Each row was made from one walk, in order. Every step used is in the known rows, and no mark comes twice. Write each row's walk.
In the rows, zero is written as 128.
Known rows
Z X H N L: [112 181 90 154 150 168 112 162 138 129 175 120 62 125 138 47 191 159 155 106 108 175 102 134 167 106 110]
L N Z E: [123 156 180 88 142 178 147 86 177 86 149 76 160 176 110 188 152 86 134 116 107 148 130 158 120 116 105]
N Z T H X: [141 156 154 134 142 182 166 130 214 64 174 85 70 113 103 205 196 136 174 171 139 177 129 127 149 45 195]
Z X: [134 147 147 132 138 158 142 116 163 118 135 127 113 143 114 108 170 141 148 117 124 149 102 122 178 118 134]
Z T H: [126 160 122 124 140 169 131 115 188 93 163 113 111 123 101 188 169 151 153 128 152 147 138 119 126 83 175]
P M Z E: [103 160 176 75 125 138 111 101 164 86 151 98 222 142 159 119 61 126 127 73 128 134 151 129 87 131 78]
M Z X H N L: [109 200 93 132 146 163 154 142 126 122 197 125 99 109 165 30 182 146 138 85 110 166 86 153 146 94 99]
M Z X: [133 165 152 113 134 153 177 101 148 101 157 140 143 126 145 96 158 132 131 100 127 144 87 150 162 106 121]
U Z: [138 149 140 169 140 174 132 116 138 118 121 113 124 145 76 133 163 121 133 110 148 145 88 103 136 159 103]
N Z: [117 144 164 124 153 173 150 118 148 92 129 105 139 141 103 178 152 118 125 147 130 148 144 116 133 114 110]
T H: [114 145 131 132 135 170 151 107 165 116 151 101 111 131 117 161 165 155 144 124 132 144 147 119 112 97 131]
E Z X H N: [102 170 99 187 148 173 131 143 127 108 152 114 112 95 103 65 211 166 157 104 154 159 111 124 139 115 116]
Z T H N L: [108 189 94 121 157 186 95 158 165 128 182 118 90 128 117 163 159 162 142 131 112 158 126 136 116 72 128]
N H X Z T: [141 140 130 143 153 201 148 132 204 54 166 95 80 144 104 133 217 120 179 136 113 179 92 140 172 131 168]
X Z M P: [80 161 108 152 126 198 148 121 111 96 141 128 193 185 104 92 140 140 128 99 127 151 172 131 134 200 36]
E Z M: [87 154 141 132 127 185 150 87 101 124 120 114 191 142 79 120 165 135 101 99 124 130 159 106 105 159 62]
L N Z: [114 139 169 107 146 189 160 105 143 104 146 88 140 163 103 181 181 96 118 125 108 148 119 155 132 115 120]
X H N Z: [106 157 115 169 170 176 129 164 126 89 153 84 121 124 113 127 182 142 152 154 145 168 160 120 129 105 125]
M Z: [129 156 152 107 135 154 165 98 127 111 149 137 169 137 138 130 130 129 113 92 123 129 122 138 118 116 108]
M Z X H N: [122 176 101 160 149 155 161 151 126 100 182 115 129 112 155 39 192 154 155 101 137 165 101 146 160 98 135]
X Z: [114 147 120 139 155 178 144 112 152 90 133 134 120 151 110 113 157 134 151 107 122 144 111 127 143 154 95]
E Z X: [113 158 149 137 134 170 151 94 148 114 130 137 130 110 94 119 184 145 131 99 142 138 102 122 143 118 106]
M Z T H N: [124 177 110 128 157 169 142 142 156 99 190 114 160 116 137 155 156 162 141 131 136 150 124 157 111 65 146]
Z T: [140 155 137 126 149 164 108 125 164 103 138 137 131 148 92 169 145 137 140 117 143 140 129 119 154 118 163]
L N: [128 135 146 104 135 176 138 101 140 134 145 114 133 182 108 150 162 114 120 92 105 136 112 151 141 133 139]
P M Z T: [107 161 159 92 135 154 104 129 152 76 161 118 196 122 136 142 104 133 123 84 147 138 126 134 116 115 139]
M Z E: [135 172 160 85 131 145 152 79 166 95 150 127 201 151 147 127 103 118 127 86 123 124 134 141 105 127 90]
P M: [94 131 155 119 136 153 88 131 145 113 130 93 164 147 121 125 100 145 131 99 132 140 152 101 120 137 115]
L N H X: [139 116 160 113 128 198 162 102 169 118 165 67 89 183 118 140 211 106 141 115 75 157 103 158 156 126 172]

Write each row's walk
[152 150 131 130 131 168 150 123 205 94 174 103 66 131 108 166 183 155 178 140 133 163 121 120 154 61 210] -> Z T H X
[106 170 120 159 129 170 160 99 149 89 148 120 101 87 94 83 215 149 151 86 169 155 109 112 140 121 126] -> E Z X H
[108 148 111 153 156 173 125 147 141 134 156 91 125 139 121 142 159 176 151 143 121 150 146 131 113 90 125] -> T H N
[92 151 116 140 144 188 157 108 126 93 129 118 157 169 101 76 174 128 134 107 101 156 135 121 148 179 56] -> X Z M
[109 153 121 158 122 193 163 125 136 93 147 124 150 193 115 71 155 140 149 110 107 164 153 132 162 177 65] -> H X Z M P
[91 156 130 136 113 180 129 122 104 124 137 119 207 191 107 118 125 140 111 108 131 132 197 117 132 181 64] -> Z M P
[117 165 146 124 151 184 153 122 191 67 162 93 117 105 92 223 191 134 151 161 155 164 151 129 120 62 162] -> N Z T H
[134 165 121 165 139 184 140 126 184 86 158 103 97 113 65 177 195 135 160 123 177 163 84 107 130 116 157] -> U Z T H
[142 122 157 131 135 184 152 116 172 108 150 81 92 157 119 134 193 128 149 139 101 157 132 122 151 124 160] -> N H X
[139 134 139 136 125 167 167 111 186 114 163 91 70 134 126 141 173 157 168 132 116 156 133 115 133 72 174] -> T H X
[113 159 145 136 138 185 180 115 163 73 176 83 82 129 109 119 239 105 156 113 133 180 90 154 173 98 158] -> L N Z X H
[86 162 118 147 142 149 117 169 130 86 183 92 150 101 167 19 151 162 154 88 142 173 114 136 138 102 119] -> P M Z X H N
[118 198 93 166 157 200 104 161 165 126 176 103 75 119 82 149 184 148 146 129 132 165 69 123 111 97 106] -> U Z T H N L
[90 167 148 93 125 158 128 125 178 69 187 94 172 96 139 159 119 152 134 96 155 153 136 129 86 78 145] -> P M Z T H
[128 158 117 154 134 156 147 126 162 89 156 116 81 124 120 75 201 144 167 104 153 168 112 115 174 118 161] -> Z X H
[106 179 85 146 150 176 105 157 122 138 165 114 87 145 127 77 156 152 139 101 109 153 136 123 120 120 106] -> X H N L
[156 153 121 146 153 176 144 140 193 72 152 133 75 147 104 123 179 139 182 122 117 166 86 132 184 117 163] -> H X Z T
[113 158 144 159 173 176 132 160 145 106 143 99 125 133 116 123 187 139 148 173 123 170 116 145 179 95 108] -> H N Z X
[110 169 111 125 156 176 94 149 117 162 147 120 115 161 124 109 127 148 117 114 85 140 130 135 128 121 77] -> H N L
[87 164 126 120 147 161 98 167 151 84 191 83 181 101 146 142 125 169 140 114 141 151 135 144 86 70 131] -> P M Z T H N
[113 158 150 105 143 196 158 107 191 72 181 77 109 130 94 229 207 110 141 138 132 163 119 160 121 68 173] -> L N Z T H
[93 161 143 120 120 143 143 129 156 70 178 100 144 96 159 48 150 141 148 68 155 169 110 126 137 108 132] -> P M Z X H
[122 166 141 130 142 178 120 103 149 97 130 142 154 114 71 180 160 140 122 101 159 129 124 115 115 121 133] -> E Z T
[124 159 94 180 156 161 120 166 137 113 160 108 95 126 125 48 198 161 171 125 139 175 116 126 177 111 146] -> Z X H N
[142 137 134 122 145 216 157 117 200 63 182 86 74 167 102 136 242 101 169 114 87 179 64 172 179 134 184] -> L N H X Z T
[99 194 75 135 169 201 113 157 169 98 186 121 74 122 112 124 173 161 163 124 106 172 99 151 120 95 93] -> X Z T H N L
[122 193 86 193 152 184 119 164 134 124 168 105 48 116 102 33 218 137 160 100 131 184 49 119 167 132 93] -> U Z X H N L
[143 174 139 101 141 157 150 108 152 89 160 150 168 132 126 161 137 124 124 99 141 137 115 140 136 106 155] -> M Z T
[122 163 135 150 183 181 98 170 145 91 149 103 148 131 97 186 161 140 141 170 138 160 139 138 151 94 139] -> H N Z T
[93 147 163 105 139 203 169 99 121 104 146 75 171 182 92 156 187 84 105 125 88 157 145 147 138 141 91] -> L N Z M
[137 157 129 131 133 173 177 102 226 68 167 92 83 142 133 107 163 146 200 122 111 170 114 135 126 97 119] -> T H X Z E
